In the rows, 128 means zero.
Known rows, with every way that one mark hangs from another
Q(A(P Y)): [110 144 175 163 105 149 123 148 160 120 164 133 108 124 124 138 144 119
 121 104 147 138 134 141 175 137 110 136 169 115 107 165 152 140 107 151
 131 140 153 117 127]
U(Q(A)): [128 142 148 138 101 152 120 122 158 137 115 127 140 135 102 117 142 114
 136 109 133 116 151 131 146 104 119 129 146 110 134 135 136 125 132 129
 103 150 137 133 103]
D(M(A(E Y) C)): [118 129 132 163 142  99  69 134 124 102 125 159 132 145 100 118 195 104
 103 133 135 108 120 180 134  91 106  98 131  97 114 247 134 167  81 168
 109 132 153  80 166]
V(C(M(A(P))) D): [115 150 152 138 133 103  93 135 125 136 140 185 127 148 102 132 160 132
  82 118 124 149  97 149 142  86 141 129 169 118 166 166 165 159 120 136
  81 154  93 110 126]
N(G(B) T): [128 153 128  98 100 133 125 146 108 121 149 110 136 146 135 133 117 169
 186 133 147 145 118 138 147 120 115 116 109 149 116 101  99  99 134 125
 124 108 155 171 136]
M(A(E V) C): [118 126 123 182 132  97  67 117 137 137 120 163 124 133 121 118 175 121
  94 149 123 110 112 182 156  98 127 111 132  98 144 215 140 165 108 170
  88 137 156  79 171]
K(B(G)): [129 137 145 108 144 104 128 121 104 112 116 127 130 131 130 134 148 133
  88 113 135 133 125 130 127 127 120 115 128 139 135 135 104 114 130 129
 130 145 151 152 130]
Y(A(E P V) W): [120 125 153 176  89 130 127  95 162 130 163 171 109 111  87 121 130 129
 105 149 156 136 123 181 188 154 163 150 135 118 140 129 161 179  74 180
  83 154 139  89 204]
M(A(V) C): [121 133 120 179 131 100  77 125 132 153 129 145 134 136 145 125 171 118
 103 147 117 108 128 160 129  92 118 118 131 103 139 227 135 158 120 159
  92 131 159 107 128]
Q(A(V Y)): [110 139 155 165  95 139 119 152 153 140 163 120 110 117 156 121 164 114
 130 143 126 128 157 130 166 129 104 121 168 108  98 178 158 130 103 159
 121 124 175  99 117]
A(E Y(W)): [123 114 142 152 112 137 110 122 160 106 161 153 120 123 100 115 144 122
 133 128 147 143  96 143 156 141 142 119 135 127 101 126 140 134  94 152
 124 131 143  88 182]
J(K): [134 148 122 138 144 118 133 127 109 122 140 123 119 129 146 112 117 107
 105 126 135 124 132 115 132 120 124 128 135 120 115 109 123 131 133 125
 119 118 116 125 102]
Q(A): [132 136 135 146 107 143 123 136 140 133 131 123 122 128 132 127 137 121
 139 123 127 125 154 120 141 121 113 139 157 124 127 136 133 126 113 133
 122 134 148 148 114]
N(G T(W)): [150 166 131 129 131 145 128 129 133 142 141 124 143 151 138 134  79 156
 167 125 142 141 148 166 143 104 151 117 109 150 124  90 101 107 156 138
  96 107 137 169 140]
U(Q(A(V))): [121 144 144 153  97 143 124 129 163 147 123 126 135 130 116 112 148 118
 124 132 125 111 160 147 161 103 124 128 146  96 132 150 145 137 124 151
  96 142 156 110 111]
E(A(P V Y(W))): [103 142 144 177  92 145 129 137 167 110 177 150 115 113 114 116 140 111
 150 145 149 156 121 149 162 141 112 132 138 118 102 152 160 155 106 174
  92 131 162  84 144]
A(E P V(C)): [120 134 155 150 117 113 116 126 157  97 150 153 106 130 109 126 138 128
  71 132 125 127 122 184 195 129 169 139 160 105 143 121 157 169 120 159
 110 138 123  57 212]
U(Q(A(E P))): [117 139 174 153 100 150 124 109 179 106 121 153 125 130  63 125 132 121
 102  91 150 119 121 178 194 115 133 140 150  99 146 115 143 158 112 154
 110 162 133  94 165]
C(M(A(V(D) Y))): [ 96 135 147 146 135 104  94 145 127 162 162 172 122 126 132 117 188 125
 115 148 119 145  94 136 149  97 105  97 148 106 126 219 176 145 103 175
  87 128 137  74  98]
E(A(V(C))): [121 147 117 147  97 133 114 136 127 110 129 130 117 130 140 101 147 111
 139 155 108 140 155 121 141 112 120 126 157 118 136 146 154 135 144 129
  89 116 132 104 130]
U(Q(A(E P Y))): [106 139 191 159  95 154 116 122 186 101 143 150 115 128  68 120 153 109
 102  93 154 127 108 174 206 122 125 124 160  95 125 147 153 151 114 161
 114 157 143  73 156]
G(B): [116 133 121 110 109 123 134 139 120 122 133 121 122 123 133 133 151 130
 163 133 120 141 115 115 138 136 103 122 113 138 121 138 117 125 135 123
 136 115 127 127 121]
E(A(V(D) Y(W))): [100 138 121 166  90 144 122 134 144 116 173 149 126 112 108 110 158 115
 149 157 133 171 121 113 139 139 118 128 145 122 108 147 167 129 106 172
  88 111 141 104 110]
V(D(M(A(P)))): [113 149 140 131 142 110 131 138 117 104 123 163 141 134  72 145 147 127
  98 123 140 128 120 174 123 110 122 142 133 118 148 181 137 174  91 167
 110 146 109 130 127]
U(Q): [127 132 137 122 123 135 130 112 144 134 112 130 146 137 100 118 131 119
 124 113 131 120 122 138 134 107 133 117 115 112 133 125 131 127 143 127
 111 139 119 114 111]
J(K(B(G))): [135 156 140 121 155  97 131 120  87 108 124 122 121 127 145 117 137 119
  66 111 140 131 132 116 130 122 117 112 132 131 122 115 102 114 136 125
 120 134 139 152 114]
D(M(C)): [135 131  95 135 136 101 101 138 104 121 128 131 148 149 119 132 158 118
 111 142 120  98 164 151 104 105 119 125 115 106 117 164 123 154 105 145
 116 130 140 125 143]
D(M(A(P V) C)): [121 144 120 168 142  90  93 142 126 126 130 154 140 141 115 139 173 117
  87 143 127  95 149 205 134  91 116 128 122  90 133 231 140 195  93 182
  92 147 159  96 158]
C(M(A(E))): [120 123 143 140 145 112  86 123 128 137 111 178 126 138 111 113 160 125
 133 132 133 126  83 154 145  91 107  96 134 117 154 175 138 153  98 143
  93 151 136  88 162]
V(C(M) D): [121 134 122 118 121 110 104 131 108 138 147 160 130 150 119 119 158 132
  93 127 108 147 123 112 127 103 152 121 163 123 146 114 161 128 131 124
  93 134  89 109 122]
B(G): [134 135 133 134 150 119 129 126 108 109 126 126 127 135 118 134 127 130
 105 128 132 131 132 130 132 123 125 130 132 138 129 123 111 107 127 117
 142 129 148 141 157]
N(T): [149 135 141 114 134 132 125 136 122 135 143 119 145 138 133 129 111 142
 143 120 148 132 138 132 136 115 117 126 128 130 124 102 122 110 124 126
 108 131 134 152 128]
A(E P V Y): [ 99 126 170 160 123 122 123 135 167 108 169 152 104 115 109 130 141 123
  87 132 144 134  98 180 205 150 142 120 146 101 114 150 160 164 104 183
 127 135 149  37 197]
N(G(B(K)) T(W)): [144 177 140 117 123 131 136 148 117 133 145 117 135 153 157 129  90 155
 187 108 127 156 139 138 153  81 125 105 111 149 112  96  99 111 174 134
 112  82 116 160 147]
C(M(A(E Y(W)))): [121 118 148 159 130 122  81 127 150 138 151 186 123 132 108 104 173 118
 141 132 149 140  72 154 145 101 118  91 135 120 120 190 150 148  77 153
  87 147 155  75 162]
U(Q(A(V(D(M))))): [115 150 126 130 101 133 135 133 134 125 123 133 152 140  77 117 160 122
 109 139 119 111 182 157 145  97 123 134 143  90 131 142 153 149  95 176
  90 138 133 112 107]
D(M(A C)): [134 139 107 150 143  98  84 137 108 125 107 146 149 151 116 129 174 112
 116 135 124  94 150 164  95  81 103 116 120 105 132 224 117 162  99 147
  99 138 148 134 123]
C(M(A)): [124 133 135 134 145 113  96 133 120 157 116 164 130 134 135 118 159 124
 142 130 127 123 103 137 118  88 101 102 132 117 146 188 136 144 110 127
  93 146 139 118 109]

Rows
[112 130 147 149 139 108 107 146 131 107 130 149 121 122 112 112 178 111
 118 151 136 117 127 185 159 102 107  95 134  93 108 226 146 170  72 187
 112 126 161  57 173]  D(M(A(E V Y)))
[121 150 158 157 125 113 108 138 151 123 133 153 118 136 132 126 143 121
  86 132 128 123 123 173 160  95 144 137 162 109 149 189 153 168 133 147
  92 144 132  97 154]  M(A(P V(C)))
[131 127 109 156 144  94  75 125 114 107 103 164 143 145  90 121 178 112
 108 135 129  98 131 187 120  88 113 110 122 100 141 212 122 172  85 163
 103 144 145 105 172]  D(M(A(E) C))
[132 141 113 108 125 110 126 140 101  99 133 135 144 148  98 126 155 129
  92 132 110 131 160 133 116 109 154 138 152 120 130 124 143 140 114 139
 113 121  91 130 128]  V(C D(M))
[113 129 156 167 110 134 134 134 172 128 188 146 119 118 125 132 135 125
 111 139 147 139 114 160 169 145 147 134 138 114  95 146 158 156  97 176
 111 137 159  80 162]  A(P V Y(W))
[104 131 108 151 127  98 103 148 113 124 171 138 142 141 115 132 192 122
  83 154 106 122 158 153 130 121 129 115 137  93 101 201 159 156  94 187
 111 113 142  81 129]  A(V(D(M(C))) Y)
[113 137 142 165  87 127 138 101 145 148 177 171 121 113  90 130 135 136
  96 150 142 154 128 154 161 154 170 161 145 124 144 128 172 166  90 179
  76 143 113 124 146]  Y(A(P V(D)) W)
[115 150 130 123 124 104 139 146 121  99 157 148 133 145  99 134 150 131
  66 139 115 123 159 170 151 115 165 150 156 102 131 128 162 174 107 172
 107 129 105  93 161]  A(P V(C D(M)))
[119 133 150 197 122 121  75 128 163 133 164 167 131 135 112 134 163 109
 104 119 153 130  90 165 134 109 128 127 136 112 115 226 137 162 104 159
  93 147 154 113 132]  M(A(P Y(W)) C)
[100 142 135 154 105 140 122 141 135 120 150 128 112 115 141 107 158 106
 151 157 127 148 135 122 150 132  87 106 141 114 105 182 155 130 123 153
 103 110 158  85 113]  E(A(V Y))
[109 140 148 138 123 109  77 146 119 141 152 175 127 149 122 113 192 117
 105 128 114 153  93 120 130  80 123 100 176 116 131 207 167 131 122 130
  87 132 108  97 102]  V(C(M(A(Y))) D)
[108 147 110 137 100 120 103 137 110 128 144 166 123 139 125 103 171 123
 126 159 101 159 139 110 140 101 118 116 164 112 150 135 177 138 130 138
  68 122 112  91 111]  E(A(V(C(M) D)))
[109 151 183 158  98 157 125 134 178 123 146 135 124 132  96 128 147 109
 114  94 147 129 128 151 179 115 114 128 159  99 114 163 152 142 124 146
 111 152 145  98 112]  U(Q(A(P Y)))
[105 147 153 160 101 132 134 137 152 128 163 146 117 117 108 146 139 136
  89 127 129 142 150 152 176 139 133 159 173 115 139 128 164 154 103 178
 110 136 134 115 128]  Q(A(P V(D)))
[120 135 134 146 139 105  96 136 123 168 125 162 127 130 148 117 164 125
 133 151 118 118 116 150 137  88 104 100 131 107 141 199 150 156 102 147
  86 144 157  89 120]  C(M(A(V)))
[103 114 136 162 105 126 119 121 160 115 183 161 123 118  90 116 156 133
 100 148 136 152  96 149 169 147 162 124 148 119 109 127 164 141  88 189
 109 120 130  68 173]  A(E V(D) Y(W))
[109 133 124 172  96 147 121 136 151 119 164 141 120 113 131 101 149 109
 166 158 137 156 133 121 142 133 106 119 135 121  97 162 156 132 108 158
  93 115 164  98 121]  E(A(V Y(W)))
[136 115 133 158  89 138 118  89 137 130 140 163 117 118  89 108 137 127
 135 142 150 141 117 145 147 147 149 139 131 136 140 122 141 145  83 147
  90 147 120 125 179]  Y(A(E) W)
[123 134  88 132 136  97 105 132  95 115 138 143 153 148  97 137 169 128
  89 138 116 117 157 147 105 115 134 132 125 112 130 155 135 152 102 158
 111 125 114 135 127]  V(D(M(C)))
[128 145 138 153 124 113  96 141 139 136 121 141 125 137 148 110 158 117
 107 147 111 120 131 151 137  88 135 123 160 114 137 192 147 147 132 137
  93 130 136 107 132]  M(A(V(C)))
[124 139 152 155  89 138 101 118 168 119 121 139 124 143 100  97 158 114
  95 126 120 112 155 159 188  93 154 128 174  90 139 128 160 142 126 149
  85 145 142  76 168]  U(Q(A(E V(C))))
[101 133 167 154 123 124 134 145 157 128 173 135 111 118 136 137 138 122
  99 135 134 134 124 162 180 140 128 124 140 106 103 165 158 155 115 172
 128 128 152  68 150]  A(P V Y)
[106 118 163 174 108 130 124 126 182 107 183 162 108 117 102 124 139 129
 103 140 154 137  97 182 194 150 158 129 137 109 106 133 158 167  86 191
 116 139 158  50 206]  A(E P V Y(W))
[125 147 124 155 146  97  95 139 120 113 118 157 143 146 100 143 163 114
  98 122 134  99 134 190 116  92 111 127 122 105 138 222 127 186  96 159
 102 152 142 123 144]  D(M(A(P) C))
[102 131 177 154 142 117  89 136 149 124 144 189 108 130 104 126 168 117
 111 112 150 136  66 175 180 106 104  98 146 106 134 201 156 168  93 163
 103 156 139  56 170]  C(M(A(E P Y)))
[121 141 117 124 147 110 120 138 102 116 109 151 146 136  88 133 156 127
 118 137 124 127 132 149 100  96 116 127 129 123 139 186 134 153  94 156
 109 129 113 143 108]  V(D(M(A)))
[127 137 148 179  75 140 105 149 171 132 186 131 114 133 153 106 166 114
 121 143 122 132 164 126 155 114 146 133 190 112  89 152 163 129 100 149
  96 123 167 108 135]  Q(A(V(C) Y(W)))
[104 151 136 156 110 136 132 132 143 109 136 142 114 114 118 124 126 117
 137 142 136 143 137 153 162 135 104 136 133 112 135 143 152 158 125 156
 100 129 145  98 143]  E(A(P V))
[120 143 141 174 139 108  81 125 137 133 126 158 131 139 112 144 155 120
  91 116 134 113 107 173 133 101 124 131 131 111 149 213 132 164 125 149
 103 147 138 121 136]  M(A(P) C)
[129 132 145 165  93 128 100 131 152 112 138 136 109 131 129 108 155 122
  98 140 116 122 159 149 181 114 146 135 184 104 134 125 156 143 110 148
 102 131 147  90 184]  Q(A(E V(C)))
[112 128 155 149 126 120 132 124 160 110 147 156 109 118 104 135 123 133
  89 132 136 125 109 185 196 143 150 135 134 110 138 119 150 170 106 175
 121 141 141  62 209]  A(E P V)
[119 142 127 171  84 142 108 141 153 112 169 136 119 127 137  93 156 103
 149 159 125 152 145 119 143 121 126 122 159 119  96 154 167 130 121 147
  83 112 147  94 129]  E(A(V(C) Y(W)))
[103 147  96 125 116 121 138 142 104 101 127 138 137 122  97 116 157 120
 142 162 115 144 171 139 121 120 101 127 128 112 130 146 153 152  97 169
  95 114 128 112 114]  E(A(V(D(M))))
[115 145 143 165 143 103  85 148 126 112 142 154 134 145 107 138 183 104
  97 121 138 108 129 186 130  94 104 115 134  97 112 252 137 180  93 167
 110 143 155 100 138]  D(M(A(P Y) C))
[116 133 165 155 139 121 110 120 154 104 117 170 115 124  84 135 131 123
 104 113 152 128  85 185 167 118 131 129 138 122 158 169 133 170 111 153
 112 154 127  96 179]  M(A(E P))
[122 136 164 143 135 107  82 126 139 116 126 191 113 144  98 118 161 122
  92 114 133 126  82 177 169  87 139 114 162 110 160 170 152 170 113 137
  89 163 115  74 184]  V(C(M(A(E P))))
[126 136 125 128 133 102 100 131 110  81 107 167 139 147  72 115 169 121
  91 133 121 130 124 165 129  89 140 127 159 112 150 168 144 158  98 153
 101 132  93 107 167]  V(C D(M(A(E))))
[132 127 128 163  87 134 128 104 140 162 157 144 123 114 127 111 139 126
 131 165 135 133 152 135 139 138 148 143 127 123 126 147 153 147  92 156
  80 135 140 128 137]  Y(A(V) W)
[121 146 115 139 105 121 100 139 117 137 133 147 117 136 148  95 163 113
 142 158 104 139 147 116 143  97 100 106 153 109 139 144 167 138 125 128
  71 126 140  83 127]  E(A(V(C(M))))
